What can hang from each mark
mena: kubu sadol teke
sadol: mena
negevem: pideko sadol
kubu: nasav turitu vova
piza: turitu vova
teke: mena mosobo vova
turitu: kubu
pideko: negevem
mosobo: teke
nasav: kubu sadol
vova: kubu piza

Every row comes from one small tree of marks. The marks that hang from a mark follow it in brackets, in alphabetical order. Every link used is in the known rows. Which tree was each row made from?
Known rows
pideko[negevem[sadol[mena[teke]]]]: [  3  41  32  24  35 -47 -45  39 -14 -52 -46 -26 -18 -18  37 -63  34 -35
 -11 -63  39  -2  21  34  -8  11  43  28 -20  23  33 -34  40   6]
mena[kubu[nasav[sadol]] teke[mosobo vova]]: [ 17 -26 -23  -3  30 -45   3  49   7 -41 -34 -61 -18 -39  35 -66 -78   1
  68   6 -24  -4 -27  -8  31  68  57   0 -32 -14  18 -29  56  19]
sadol[mena[teke]]: [ 27  29  20  19  39 -46 -30  38 -14 -54 -45 -33  -4 -15  31 -61   8 -30
  24 -50  -2   4   1   7  -6  11  28  -4 -21  34   2 -44  35   9]
mosobo[teke[vova[piza]]]: [ 15  21  -2  -6  34 -37 -40  50  19 -41 -25 -49   5  -2  22 -76 -20 -20
  30 -48 -38  -7 -11 -30 -12 -21  -5  -1  19 -19  -8 -47  37   0]
vova[kubu[nasav[sadol[mena[teke]]]] piza[turitu]]: [ 13   6 -16  53  23 -37 -42  28 -19 -32  18 -24  17  -3   9 -29 -34  29
  49 -27  35  17   4  10   3   5  26  -2 -32  -7   5 -69  50  15]
kubu[nasav turitu vova]: [ -2  12 -11   9  27 -64  -1  38   4 -91 -23 -61 -11 -11  -1 -54 -55  -1
  42 -23 -50  15 -14 -10   8  42 -11  31   4 -22  11 -24  27  -7]
negevem[sadol[mena]]: [ 19  43  22  42  41 -48 -25  37   6 -55 -36 -22 -14 -16  39 -39  18 -31
   3 -72  31   5   9  11  -8  -9  17  33  -2  16  26 -25  20   6]
kubu[turitu vova[piza]]: [-11  46 -13  25  26 -63 -28  47   3 -82 -10 -52   8   2  -5 -61 -21  -9
  22 -17 -46   1   1 -19 -12   8 -22  26   8 -20 -12 -39  42   2]
kubu[nasav[sadol[mena]] turitu vova[piza]]: [-14  18  -6  56  28 -65  -6  42   8 -79  32 -35  -1 -10  -3 -58 -40  18
  52 -12 -20   0   7   3 -16  25  14  33 -14 -20   3 -39  34   6]
nasav[kubu[turitu vova[piza]] sadol[mena]]: [-13  33   6  67   6 -57 -18  45  27 -71  46 -30  -2 -15  -6 -41 -12  -3
  53 -23   0  -4  29  -2 -14  33  -3  43 -21  -6 -23 -50  60  -1]
negevem[pideko sadol[mena]]: [ 16  65  30  43  43 -48 -16  42 -21 -62 -40 -18 -23 -32  31 -39  13 -36
  -6 -77  33   6   9  16  -8 -15   6  52  -9   9  28 -21  26  12]
nasav[kubu[turitu vova] sadol[mena]]: [ -4  22  18  53   5 -57  -3  41  38 -77  26 -26 -19 -26   0 -41 -29 -11
  59 -32   3   7  30   4   1  50  -7  41 -26   2 -13 -39  53 -13]
pideko[negevem[sadol[mena[kubu[vova]]]]]: [-22  51  15  32  48 -41 -29  53  12 -64 -48 -24 -27 -46  38 -54   8 -43
  10 -42  25   3  26  38   1  33  41  42   3 -28  30 -24  50  14]
nasav[kubu[turitu vova[piza]] sadol]: [-16  30  -3  45  -6 -60  -6  41  33 -73  34 -42   8  -7 -18 -42 -30   2
  50 -19  -8  -4  22 -22  -9  29 -26  39  -6 -15 -11 -48  66  -7]
turitu[kubu[nasav[sadol[mena]] vova[piza]]]: [  5  11  -1  51  34 -47  -7  47  18 -47  19 -26   6 -25  -2 -43 -29   8
  67  -8   1  12  -2  -8 -23  15  30  19   2 -44  25 -36  26  13]
teke[mosobo vova]: [ 30  16  -6  -8  53 -51 -26  57   7 -52 -65 -58 -18 -15  35 -61 -29 -15
  24 -23 -39   6 -10 -25  13  16   9   0   0  -4  19 -13  28   3]
turitu[kubu[nasav[sadol[mena[teke]]] vova[piza]]]: [ 10   0  -4  49  28 -47 -17  44   2 -39  24 -33   9 -23   4 -61 -29   4
  69   5  -3   6 -14   4 -23  30  44   2 -18 -34  22 -44  40  12]
vova[kubu[nasav turitu] piza]: [ -6  19 -15  20  23 -28 -38  31  -5 -59 -18 -60  10  -7  -6 -21 -34  14
  36 -38 -23  19  -9 -14  23  17  -3  30  -4 -12 -28 -47  39  22]
kubu[nasav[sadol[mena]] vova[piza[turitu]]]: [  5  22 -20  59  38 -70  -8  41  -1 -62  29 -21  12   6   3 -49 -36  29
  40 -12   9  10   9  -8 -27   0   6  14  -1 -40  33 -50  33  -1]
turitu[kubu[nasav[sadol[mena]]]]: [ 27   3  13  29  20 -36   8  34  27 -44  -4 -24 -10 -32   4 -28 -28  -1
  61 -46  14  25   0  -9  -4  19  27  18 -11  -7  20 -34  15  15]
kubu[vova]: [  8  38  11   5  43 -56  -4  44   9 -71 -55 -42  -5 -14  17 -55 -23 -23
  25 -33 -22   7  -1 -16  -9   7 -14   7  23 -17  32 -28  33 -11]
mosobo[teke]: [ 25  26  10 -18  23 -39 -14  41  20 -58 -49 -45  -4  -4  21 -59 -20 -28
  33 -74 -20  10 -11 -26   1  -7 -18   0  17  13   5 -51  24  -9]
kubu[nasav[sadol[mena]] turitu vova]: [ -5   7   7  40  23 -66   9  38  13 -87  14 -34 -21 -23   3 -52 -57   8
  58 -21 -17  10   8   8  -2  43   7  32 -15 -14  13 -30  26  -6]
nasav[kubu[vova[piza]] sadol]: [ -5  33  11  44   8 -55   1  41  25 -54   9 -32  12 -11  -1 -42 -16  -5
  48 -27  15  -9  21 -25 -20   9  -7  28  12 -21  20 -55  67  -9]
mosobo[teke[mena[sadol] vova[kubu piza]]]: [-11  11  15 -11  10 -35 -61  57   5 -15 -35 -40   6 -61  27 -39 -55 -34
  55 -41  -3   0  -6  -2   9 -25  21 -14  35 -35 -11 -26  40  -9]
pideko[negevem[sadol[mena[teke[vova]]]]]: [  2  28  28  19  44 -44 -55  46  -7 -42 -41 -26 -30 -30  45 -78  20 -36
  -7 -46  17  -8  25  40  -8  12  46  24 -25  -1  35 -18  42   4]
nasav[kubu[turitu] sadol[mena]]: [ 10  24  19  44  -5 -49  -6  34  36 -70  24 -25 -16 -22   1 -24 -14 -11
  46 -59  14  10  33  -4   7  35  -4  45 -35  28 -25 -45  47   0]
nasav[kubu[turitu] sadol[mena[teke[vova[piza]]]]]: [  3   7   0  50   1 -50 -40  41  17 -44  52 -33  -5 -22   6 -62 -12  -6
  51 -21  -7 -16  22   6  -3  35  20  26 -53  12 -41 -48  73   8]
piza[vova[kubu[nasav[sadol[mena[teke]]] turitu]]]: [  2 -11   2  37  -4 -48 -40  23  13 -33 -14 -36  -8 -35   1 -47 -52   0
  66 -19  -1  20  19  47  30  39  12   3 -44   4 -15 -47  41   9]
nasav[kubu[turitu] sadol[mena[teke[vova]]]]: [ 10  -2  10  36  -1 -49 -24  38  26 -56  31 -31 -23 -33  12 -58 -27 -16
  56 -29  -6  -4  22  12  14  51  14  24 -57  17 -29 -39  62  -2]
teke[mena[kubu[turitu]] mosobo vova]: [ 13  13 -30 -20  25 -57 -32  68   0 -52 -40 -74 -29 -56  28 -58 -57 -24
  54  -2 -60   8 -10  -1  45  59  22  17 -23 -10 -49   3  51  15]

Which tree is each row?
[-25  21 -10 -20 -10 -63 -16  60  24 -73 -23 -51  -8 -70  10 -53 -87 -51
  71 -31 -35   4 -20   5  24  38  10  12  18 -29 -29 -21  43 -17]
mosobo[teke[mena[kubu[turitu vova] sadol]]]
[ -7  20  31  24  45 -19 -75  42 -11 -28 -49 -27 -34 -39  47 -55  11 -35
   7 -44  36   3  28  50  14  17  47  22 -25  -8  23 -22  52  10]
pideko[negevem[sadol[mena[teke[vova[kubu]]]]]]
[ 19 -19   8  29  53 -31 -22  49   9 -34 -28 -40 -31 -38  40 -37 -60  13
  67 -15   7  18   6   5  31  38  41   8 -23 -15  20 -19  27  15]
teke[mosobo vova[kubu[nasav[sadol[mena]]]]]
[ -1   2  12  39  17 -31 -11  26  13 -64  -2 -29 -19 -28   5 -17 -54  11
  61 -44  12  28  15   9  27  33  10  31 -26   6 -14 -41  30  16]
vova[kubu[nasav[sadol[mena]] turitu]]
[-10  42 -46  15  24 -79 -34  76 -14 -50 -24 -52  20 -47  16 -35 -63 -13
  42  12  -7   6 -18  -5   7  16  31  -4  18 -50   3 -19  51   0]
teke[mena[kubu[vova[piza[turitu]]] sadol] mosobo]
[ -1   7   9  19  26 -64  28  35  14 -71 -25 -36  -6 -16   9 -49 -59   6
  51 -21  -4   7  -1 -18 -12  19   1  15  16 -28  55 -35  30 -13]
kubu[nasav[sadol] vova]
[  5  16  -1  10  38 -21 -64  38  -8 -25 -39 -48   7 -21  25 -57 -19 -17
  32 -19 -17  -1  -5  -3   7  -2  16 -11  -5 -17  -7 -43  62  19]
mena[teke[vova[kubu piza]]]
[ 12  49 -21  23  31 -30 -52  35  -6 -40 -27 -38  21  10   0 -14 -12   5
  16 -45   9  25   5 -21   2 -29 -26   6  12 -21  -6 -61  46  14]
vova[kubu piza[turitu]]
[ -6   1  -2  49  12 -33 -41  26 -11 -50  21 -37   5 -14   4 -38 -39  17
  58 -25   7   6   3  14  15  30  32  17 -42  11 -26 -59  48  24]
vova[kubu[nasav[sadol[mena[teke]]] turitu] piza]
[-13  23  -5 -28 -21 -52 -19  54  24 -64 -26 -50  -6 -67  11 -38 -72 -50
  59 -57 -22   6 -18  -3  32  24  16  11   9   0 -45 -29  38  -7]
mosobo[teke[mena[kubu[turitu] sadol]]]
[  8   0 -21  23  48 -33 -42  45 -11 -36 -15 -48   1 -44  39 -70 -16 -18
  44 -14 -31 -11 -20  20   7  37  75   0 -28 -21 -20 -42  58  41]
sadol[mena[kubu[nasav] teke[vova[piza]]]]
[-24   4 -37  29   5 -58  -4  39   7 -72  19 -56  10 -23  -3 -66 -70   5
  68  12 -34 -10 -19  -3   8  56  25  23 -21 -27 -12 -52  71  17]
mena[kubu[nasav[sadol] turitu vova[piza]] teke]
[-18  18 -18  -5   0 -50   2  39  25 -86 -31 -49   0 -52  -4 -15 -75 -23
  39 -46 -22  10 -25  -7  31  36  26  31   4 -17  -8 -33  33  20]
mena[kubu[nasav turitu] sadol]
[-19  52   6  25  21 -36 -39  44  17 -75 -28 -32 -28 -39  20 -41  10 -35
   2 -64  16   7  27  33  18  38  28  61 -21   5 -16 -28  45  25]
pideko[negevem[sadol[mena[kubu[turitu]]]]]
[-13  11 -10  31   4 -33 -20  26  11 -57   5 -45   7 -10 -13 -18 -54  26
  52 -32  -1  14   4 -18  15  13  -4  31  -5 -12 -15 -54  42  18]
vova[kubu[nasav[sadol] turitu] piza]
[ 10 -19   0  26  20 -56 -14  36   9 -61  18 -37 -23 -27  15 -70 -56   4
  55 -18 -27  -1   1  17  13  43  33  12 -50   4  -6 -29  39   3]
kubu[nasav[sadol[mena[teke[vova]]]] turitu]
[  3   9  -8  29  19 -47   6  42  23 -47   9 -40  14 -17 -13 -43 -43  10
  64  -4  -9  11 -13 -29 -21  10   6  17  18 -55  35 -39  34   7]
turitu[kubu[nasav[sadol] vova[piza]]]
[-23  40 -16  55  23 -51 -14  49  29 -73  21 -26  -4 -31   5 -52 -38 -15
  55  -6 -11  -6  16   7  -5  31  15  34 -14 -22 -30 -46  59  21]
nasav[sadol[mena[kubu[turitu vova[piza]]]]]
[-17  24 -29  41  42 -49 -25  49   3 -80   6 -52   0 -30  10 -51 -31  -8
  52 -10 -45   4 -14  14  10  54  33  34 -16 -33 -36 -41  47  29]
sadol[mena[kubu[nasav turitu vova[piza]]]]
[ -14  -15  -19  -10  -13  -60   12   48   19  -66    7  -60  -19  -52
    7  -62 -101   -9  100  -17  -35    8  -13    0   30   64    5   25
   -2  -29  -25  -30   50  -14]
mosobo[teke[mena[kubu[nasav[sadol] turitu vova]]]]
[ -6   9  16  -4  20 -31 -43  42  10 -38 -61 -32  -4 -53  27 -35 -55 -38
  33 -32   2   4  -8   7  20  -1  25 -14   3 -18  22 -28  44  -1]
mena[sadol teke[vova[kubu]]]
[ 10  17 -14  17  36 -42 -17  45   7 -51 -17 -56  14 -15  -7 -44 -23   0
  47 -10 -34  18 -27 -20 -14  16   8  15  21 -57  23 -30  31  13]
turitu[kubu[nasav vova[piza]]]
[ 10  18 -15  55  30 -35 -32  29  -1 -39  13 -19  13  -4   6 -11 -36  31
  44 -38  37  25  14  -4  -1 -10  12  15  -9 -21   8 -62  38  17]
vova[kubu[nasav[sadol[mena]]] piza[turitu]]
[ 24   1   2  48  29 -50 -42  57   6 -26  15 -41  -3 -20  33 -69  -6  -2
  53  -7   5 -19   9  -3  -1  38  51   0 -47  11  -6 -42  68  14]
nasav[kubu sadol[mena[teke[mosobo vova[piza]]]]]
[ -1  53  -3  41  22 -42 -29  43 -18 -72 -12 -37 -25 -51  22 -50 -12 -44
  18 -52   4   0  -9  40  25  37  20  60 -53  16 -27 -30  58  32]
negevem[pideko sadol[mena[kubu[turitu] teke]]]
[  1  54  34  27  41 -43 -34  41   2 -57 -48 -20 -23 -17  32 -46  35 -30
 -14 -76  39   7  32  24 -11  -2  27  39  -1  10  35 -25  27   5]
pideko[negevem[sadol[mena]]]
[ 17  -2 -25  34  51 -31 -72  37 -29 -24  -1 -41   5 -14  24 -45 -27  15
  36 -14  -7  15  -7  16  12  11  30  -5 -29 -32  -9 -48  51  20]
sadol[mena[teke[vova[kubu[nasav] piza[turitu]]]]]
[ 17   8  -5   2  36 -43   0  43  16 -58 -36 -54  -5 -26  -1 -38 -38 -11
  53 -18 -32  27 -25 -16   1  33   0  15  17 -46  33 -19  21   2]
turitu[kubu[nasav vova]]
[  2  29 -44  45  52 -54 -28  49  -9 -59   1 -41  10 -20  14 -43 -26   4
  38 -13 -17  11 -11   6  -2  29  26  16  -1 -52  -5 -49  50  23]
sadol[mena[kubu[nasav vova[piza[turitu]]]]]
[ 36  -3 -39  29  39 -40 -60  47 -10 -25  25 -45   9 -12   4 -55 -16  10
  38  -6 -24  19 -27   3  -7  14  28  -4 -32 -41  -8 -38  36  21]
sadol[mena[teke[vova[piza[turitu[kubu[nasav]]]]]]]
[-19   6 -21  16   7 -56  23  36  32 -86  -2 -49 -14 -35  -3 -44 -84   0
  69 -12 -30  10  -5  -5  21  57   1  37  -6 -35   3 -35  49   8]
mena[kubu[nasav[sadol] turitu vova]]
[ 22  14 -34  26   8 -48  -6  34  16 -41  28 -36  25   5 -27 -19 -41  29
  42 -26   9  31  -9 -37 -13 -14 -14  15   3 -40  22 -53  30  12]
vova[piza[turitu[kubu[nasav[sadol]]]]]
[  3   3   3  -3   2 -53  22  35   0 -42 -31 -43  -5 -56  23 -31 -60 -10
  70 -35   9  10   0  -5  18  30  38  17   3  -9   4 -28  47  11]
teke[mena[kubu[nasav[sadol]]]]
[-11  24 -24  17  46 -47  -8  47   2 -64 -33 -55  12 -26  15 -50 -35 -11
  44 -13 -31  -2 -23 -11  -1  31  28  21  20 -46   7 -42  51  24]
mena[kubu[nasav vova[piza]]]
